Each row comes from the steps of one walk. Every step used is in the known rows, and no mark comes twice. Write the walk behind each row, first mark first.
Known rows:
bino fopu dozo vuvi zetiki: [ -5.0   3.0  -1.2 -10.0 -19.0  28.1  -1.9   2.0 -40.9  12.3  27.1   0.2
   3.2  -5.0   3.7  11.9  14.1  -4.4 -18.6  -2.3 -18.6  18.1   3.4   2.3
 -14.6 -19.7]
bino fopu: [ -3.4   3.8  -3.5 -15.3 -20.8  10.0   1.4   2.9 -22.8   3.4   3.8  -1.8
  -2.3   3.7   8.9   8.9   4.8  -2.2  -5.6   8.7  -1.0  16.7   8.2 -11.2
  -9.4   2.6]
tilop vuvi: [ -8.3  12.3   1.4   7.9  10.9  -3.5  -1.6   3.8   7.5  -0.3  10.8  -1.6
   7.0  -5.4  -7.8  12.5  -8.2   1.9  -6.2  -5.3 -11.3  -2.4   5.9   4.9
  -0.7  -1.4]
vuvi bino pemi: [ 12.2  -2.9 -10.6  -3.9  -5.6  16.8   8.0  16.7  -3.6   7.4  -7.0 -12.0
 -10.9 -17.4 -10.2  16.1   6.7  -1.3   2.2 -18.9  -7.1   7.7  -5.4 -22.6
   5.7   4.7]
pemi dozo vuvi bino: [  6.0  -3.2   8.5  -6.3 -14.6  18.0  -3.8   1.6 -14.1 -10.3  -1.4   6.4
 -24.2 -18.0 -10.8  29.9   4.6   9.0 -15.2  -6.0   7.4 -15.4   7.1  -5.8
 -23.5  -7.9]
tilop fopu bino pemi dozo: [ 13.1 -14.1  -1.6  15.8 -24.4  15.5  -1.5  13.5 -34.6   4.5   5.6  -7.0
  -9.6 -30.2 -18.8  17.8   1.6 -13.5   0.5  -5.4  -5.9  19.4   7.6 -35.8
  11.1  18.1]
vuvi zetiki pemi dozo fopu bino: [ 10.2  -1.0   6.9  35.4 -12.6  30.2 -10.1  19.7 -24.7   5.1   4.9  17.9
 -18.7 -33.3 -52.6  19.9  21.6  19.2  -2.3  -5.1   7.4  -4.3  18.0 -39.9
  12.0   2.2]
vuvi dozo fopu bino: [ 15.5  -7.4  -5.4  34.1  -9.9  19.4  -9.4  30.6  -5.9   5.4   3.3   2.1
 -10.1 -10.6 -18.4  21.0  20.1  -2.2 -10.7 -11.7  11.8  11.2  14.2 -20.3
  -7.5  17.8]
zetiki fopu bino: [  5.3 -14.4   6.0  14.1  -0.6  14.6   6.8  15.6  -6.4  -8.5  -2.4   7.0
 -21.8   4.4 -23.0   0.6  12.1   2.6 -25.6  -6.2   7.8   6.9   6.2  -7.3
  -2.1  15.2]
fopu bino: [  8.9  -8.8   1.9   9.4   3.6   7.4  -0.6  10.0  -2.9  -4.1  -2.6  10.6
 -12.6  -6.3 -16.1   9.1   5.6   0.8  -5.5  -8.2   2.3  -8.3  10.5  -3.8
   4.6  14.2]
bino pemi dozo fopu: [ 14.6   4.5  -7.4  25.7 -21.8  16.2  -5.6   6.6 -25.2  -3.2   0.7  -8.6
   2.5 -19.6  -3.2  18.0   2.2  -2.9   0.8   1.8  -2.9  23.3   4.7 -37.5
   7.9  11.7]
zetiki pemi dozo fopu bino: [ 16.5  -4.2  12.8  31.6 -14.9  18.4 -14.0   7.8 -10.7  -6.3  -7.2  12.0
  -8.4 -19.1 -42.7  17.4   9.0  19.2  -0.8   4.1  18.8   0.1  16.2 -38.0
  10.3  15.7]
zetiki fopu bino pemi dozo: [ 17.6 -21.7   0.6  26.8 -13.0  14.9   5.6   5.6 -32.2 -11.7   2.5  -2.0
 -20.6 -16.2 -24.8  12.0   1.4   5.0 -16.8  -8.6   4.4  24.9   6.5 -40.4
   6.0  17.1]
vuvi bino fopu: [  0.4  -0.8  -6.1 -24.4 -17.8  25.4   3.0  18.1 -16.3   4.2   3.1   3.3
 -20.8   0.8  -1.4  26.0  15.9   0.8  -9.1   0.1  -0.5   5.6   4.7 -17.2
 -24.4   5.0]
tilop pemi dozo vuvi bino: [ 11.4 -13.6  -0.4 -12.3 -27.5  29.4 -10.5 -14.6 -26.6  -6.2   3.1  -9.7
  -9.9 -23.1 -15.5  28.7  -9.3  15.6 -13.7 -10.2  -5.2 -10.1   7.4  -5.6
 -19.9 -12.1]
dozo fopu: [ 3.2 11.2 -1.4 11.8 -5.7 15.1 -5.7 16.6 -1.1  0.0 -2.2 -0.9  2.8  3.4
 -3.0  3.8 14.1 -6.8 -6.4  5.6  4.5  9.3  2.8 -7.2 -3.1 10.9]
dozo vuvi: [ -2.1   6.3   4.5  -6.6  -6.4   2.1   0.7  -6.7  -2.9   0.6  -2.9  -2.9
   3.1  -4.5   3.9   1.1  -3.4  -5.5 -14.1   1.3   1.8  -9.8   3.3  12.2
  -1.9 -11.5]
bino pemi dozo vuvi zetiki: [  4.0   2.3  -6.6  12.3 -14.8  17.1   3.4  -2.5 -43.1   6.2  15.4 -11.4
  -3.4 -38.3  -6.5  14.4  -3.1  -2.1  -8.9 -11.2 -10.6   3.1   6.4 -24.3
  10.6 -21.0]
bino pemi: [  8.5  -1.2  -8.9   7.2  -7.2   1.4   3.8   0.0  -6.2   8.2  -3.2 -14.7
   8.0 -12.1   3.3   1.0  -4.8  -9.0   4.2  -7.9  -8.6  13.7  -4.6 -16.5
  20.9   2.4]
zetiki vuvi dozo fopu: [ 27.8   7.3   7.1   6.6 -15.0   7.1  -6.7  23.9  -8.8  15.6   8.6  -5.7
  -2.8 -14.9  -9.7   2.4   8.5   0.1 -11.5  -7.0  18.4  16.8   5.7 -15.0
   5.7   9.6]
fopu bino pemi dozo: [ 20.1 -14.9   0.1  24.8 -10.8   8.2  -4.2   1.7 -29.3  -9.3   1.0   0.0
  -9.2 -25.2 -16.0  21.4  -3.3   5.1   1.2 -13.9  -2.3  10.2  11.9 -31.5
  13.0  14.3]
zetiki fopu bino pemi dozo vuvi: [ 14.7 -16.0   5.2  22.7 -19.9  16.6   7.9  -0.6 -36.4 -13.8  -2.1  -6.9
 -17.5 -21.7 -20.3  14.2   0.1  -1.3 -30.3  -8.4   3.4  15.1   9.7 -27.4
   5.9   7.8]
vuvi bino: [  3.1  -3.2  -1.6  -9.1   1.1  16.2   1.8  15.2   6.7   2.4  -1.1   4.3
 -21.4  -4.5 -12.6  16.1  10.0   4.3  -2.7 -12.0   0.5  -9.0  -2.9  -5.3
 -14.1   1.0]
zetiki fopu: [ -2.2 -10.0   3.3   4.0  -4.0   7.5  11.9   2.4  -3.6  -6.8  -0.3  -4.3
 -10.5   6.7  -5.9  -7.1   2.2  -0.3 -17.9   3.5   7.0  14.6  -5.9  -5.4
  -5.0   3.5]

Write each row's walk:
[  2.4  -6.3  -4.8  16.4  -9.4  27.2  22.1  22.6 -29.9   8.3   7.3  -9.6
 -21.0 -22.9 -29.0   1.3  15.0  -9.6 -36.2 -21.9  -6.7  10.9   5.5 -20.0
  18.9  -2.5] : dozo vuvi zetiki fopu bino pemi
[  0.9  16.9   8.3  42.4   0.0  27.6 -10.5  24.5 -19.5   0.1  19.7  17.0
 -13.0 -37.5 -59.7  31.1  12.3  24.1 -10.1  -8.3  -3.7  -6.4  22.5 -35.3
  13.3   2.7] : tilop vuvi zetiki pemi dozo fopu bino
[ -3.0  -0.3   4.4   3.9   2.7  18.5  -0.4  -2.0 -15.1  12.0  21.0   1.1
   3.8  -9.5  -5.5   2.0   8.2  -1.7 -16.7 -12.7 -17.6   2.5  -1.6  15.1
  -4.3 -24.3] : fopu dozo vuvi zetiki
[ 31.8  -4.7  18.0 -32.8 -21.5  22.3  -3.9  11.6 -21.0  11.8  12.7   7.8
 -13.9  -1.6  -4.9  18.4  13.6   9.5 -11.6  -9.0   0.1  20.3  -5.7  -7.9
 -17.6   6.3] : zetiki vuvi bino fopu dozo
[ 10.4 -14.0  -5.1 -27.4 -46.6  37.4 -11.4 -11.7 -50.5  -4.0   7.4 -10.5
  -9.6 -20.5  -6.5  37.0  -4.9  11.8 -17.1   0.2  -6.7   7.5  14.5 -14.8
 -30.5 -10.1] : tilop pemi dozo vuvi bino fopu
[  2.9  -2.3  15.7   4.9  -2.0  15.6  -2.5 -14.9  -8.5  18.5  15.6  -1.2
  14.5 -20.1 -26.4  -2.9   6.0  11.7  -7.5  -9.2 -10.4  -0.9  -2.8  -0.3
  15.1 -29.5] : fopu dozo vuvi zetiki pemi
[ -0.7  -5.1   6.7  12.4  -6.9   9.4  -3.8  -4.5 -24.2   9.7  15.1   6.0
  -5.1 -30.4 -32.6   6.1  -0.7  22.9   8.4  -1.5   2.2  -6.7   4.1 -30.2
  12.3 -21.0] : vuvi zetiki pemi dozo
[ 10.5  -5.2  -2.6  20.3 -11.5  21.0   2.3   7.7 -41.1   4.5  13.2   1.0
 -14.7 -38.1 -24.4  23.3   1.2  -0.8 -13.5 -20.8  -8.3  -1.6  16.0 -25.3
  14.2  -9.1] : fopu bino pemi dozo vuvi zetiki
[  5.4  -4.4  13.7 -20.4 -35.1  24.1  -6.8  -9.3 -26.1  -0.7  -0.8   2.6
 -17.2 -28.9 -23.2  32.2   6.3  17.8 -12.6   7.4   9.6  -1.5  12.3 -31.4
 -15.8 -14.9] : zetiki pemi dozo vuvi bino fopu
[  0.4   2.1   3.1 -16.0  -7.6  18.2   2.2   8.3   3.5   0.9  -6.2   3.1
 -16.1  -9.0  -8.5  17.5   9.4  -3.0 -17.3 -11.8   4.0 -14.8   1.5   5.4
 -15.0  -8.1] : dozo vuvi bino
[ 16.2  -0.8   4.4  31.1 -12.5  20.5 -12.0  17.9 -19.7 -14.6  -3.0  16.0
 -15.7  -8.0 -22.8  23.6   9.7   7.8  -9.0   1.7  10.5   2.9  17.0 -23.7
 -10.1  22.5] : pemi dozo fopu bino
[  7.3  -6.9   9.9  -7.8  -1.8  23.0  -3.5  -0.3   0.2   0.7   0.7   1.8
  -5.3  -3.9  -9.2  20.1  10.8   1.6 -15.6 -15.0  -7.8  -1.7  -7.0  15.7
 -21.5  -8.5] : fopu dozo vuvi bino
[ -1.8   4.5  -0.6 -32.0 -24.2  25.3   3.3  11.2 -19.2   1.3  -2.5   1.2
 -20.0  -6.5   2.2  26.0  14.5  -4.1 -23.5  -1.3  -0.3   2.1   8.6  -3.9
 -26.0  -4.8] : dozo vuvi bino fopu
[-12.2   0.7   3.4  19.9  14.0  22.2   7.2  12.9 -11.7   5.2  34.0  -3.6
  -2.8  -2.9 -20.1   6.4   6.6   6.1 -26.9 -13.0 -23.9  24.0  -7.4   1.6
  -9.4  -7.1] : tilop vuvi zetiki fopu dozo
[ 11.6   3.8   0.7  22.4  -5.2  21.6  -6.3  27.0  -3.3  -3.5  -6.4  12.1
 -12.6  -0.8 -20.7  13.2  18.8  -3.2 -11.1  -4.1   5.5   3.1  14.9 -11.0
  -1.6  23.6] : dozo fopu bino
[  7.9  -2.3  -7.2  23.3 -11.0  12.6  -8.6  17.7  -2.7   8.8   6.3  -9.0
   0.5  -8.3  -0.7  12.7  14.8  -3.4  -3.9  -5.3   8.3  15.6   4.5 -17.9
  -9.7   5.4] : vuvi dozo fopu
[  2.4   9.0  -7.5   4.0   3.9  13.3   4.8  18.5   5.4   7.3   5.3 -15.2
  -2.8 -24.1 -17.0  29.5  -1.3   1.9  -1.5 -23.9 -19.7   7.1  -1.4 -14.6
   6.3   4.6] : tilop vuvi bino pemi
[  8.5 -16.2  -4.0   3.9 -22.0  11.6 -13.5 -26.0 -29.9  -4.7  10.5 -11.7
   9.1 -13.9  -6.6   9.3 -17.6  16.9   6.0   0.0  -6.4   6.1   4.4 -11.1
  -5.7  -4.1] : tilop pemi dozo
[ 21.1   3.5  -7.2  29.1 -10.8  22.0  -0.7  27.6 -10.5   2.7  -8.2  -3.7
  -4.8 -14.1 -18.8  14.3  14.4 -10.1  -7.3 -11.2  -3.7  17.2  11.0 -26.5
  20.9  26.8] : dozo fopu bino pemi
[ 17.9  -8.2   3.9  -3.2  -9.5  24.6   0.5   0.0  -6.9   6.1  -0.3 -12.9
  -0.5 -17.3  -7.3  20.7   7.1  -3.9 -13.3 -24.2 -16.2  13.1  -8.9  -4.5
  -3.0  -5.3] : fopu dozo vuvi bino pemi
[  5.7   3.0  -4.6  12.3  -3.2  11.7  -0.3   8.8 -12.6  -3.9  10.4  -9.8
 -10.1 -31.6 -20.3  41.4  -9.2  10.4  -1.5 -20.7 -15.9   8.3   3.4 -29.3
  -5.1   4.2] : tilop vuvi bino pemi dozo
[  6.7 -15.2  14.6  -5.5  -5.1  30.7   7.9   4.6  -1.5  -5.5   3.5  -3.3
 -16.7   3.6 -13.9  14.5  14.8  -0.5 -34.6 -11.4  -3.7  13.4 -11.0   4.7
 -26.2  -3.8] : zetiki fopu dozo vuvi bino
[  9.9   1.2  -5.6  -7.3 -13.5  18.4   9.1   8.2  -5.0   7.3  -7.3 -14.5
  -8.9 -23.2  -6.7  18.3   5.9  -9.5 -14.2 -16.9  -6.3  -1.6  -1.5 -11.3
   1.8  -6.0] : dozo vuvi bino pemi
[-19.5  10.0  -2.8  13.8  11.3  16.9  14.3  21.4 -10.1   3.5  23.4  -2.8
 -10.3  -5.5 -23.0   6.8   6.6   3.4 -27.1 -11.5 -11.9   8.6   0.3  -4.0
  -5.2  -9.2] : tilop vuvi zetiki fopu
[ 36.4  -6.0  12.6 -10.3 -17.8   8.5   0.9  11.1 -23.4   6.5   5.3  -3.0
 -20.3 -32.6 -15.2  20.5  -6.5  12.4  -0.6 -17.9   5.6   7.7  -0.8 -33.4
  10.3   4.7] : zetiki vuvi bino pemi dozo
[ 17.0  -7.7  -4.7  16.5  -2.0   7.8   4.4   9.2 -11.4   2.9  -4.3  -6.0
  -4.8 -17.5 -16.4   7.4   0.3  -3.9  -0.1 -15.8  -6.5   9.1   5.8 -20.2
  23.6  16.8] : fopu bino pemi
[ -5.7   2.9   3.2   3.9  -9.1  16.5  -0.4  -3.3 -33.1   0.3  19.4   6.9
  -8.9 -23.9  -8.7  13.6   0.2   4.5 -12.6  -1.9  -2.2 -10.3   9.3  -3.8
  -6.7 -25.2] : pemi dozo vuvi zetiki
[  0.5  -6.2  -4.4  13.2 -25.8  30.3   2.6  23.1 -52.8  12.1  16.7  -7.4
 -13.1 -44.6 -23.6  18.9   9.2 -16.4 -14.8 -14.4 -13.0   8.2  13.7 -30.2
  13.9  -5.1] : tilop fopu bino pemi dozo vuvi zetiki
[  8.4  -8.2  19.5  -6.1 -17.1  13.6  -3.8  -8.9  -5.8  -3.4  -5.2   4.9
 -15.3 -30.7 -30.9  24.7   1.4  19.5  -9.2  -2.8  14.2 -18.4   5.3 -22.0
  -4.1 -19.1] : zetiki pemi dozo vuvi bino
[ 14.2 -16.4   2.8  -0.6 -12.6  32.3  10.3   5.6 -10.9   2.4   2.0 -20.6
  -8.3  -9.3 -10.7  14.8  11.1  -5.9 -31.4 -20.2  -9.4  25.6 -13.7  -9.7
  -5.1   0.8] : zetiki fopu dozo vuvi bino pemi
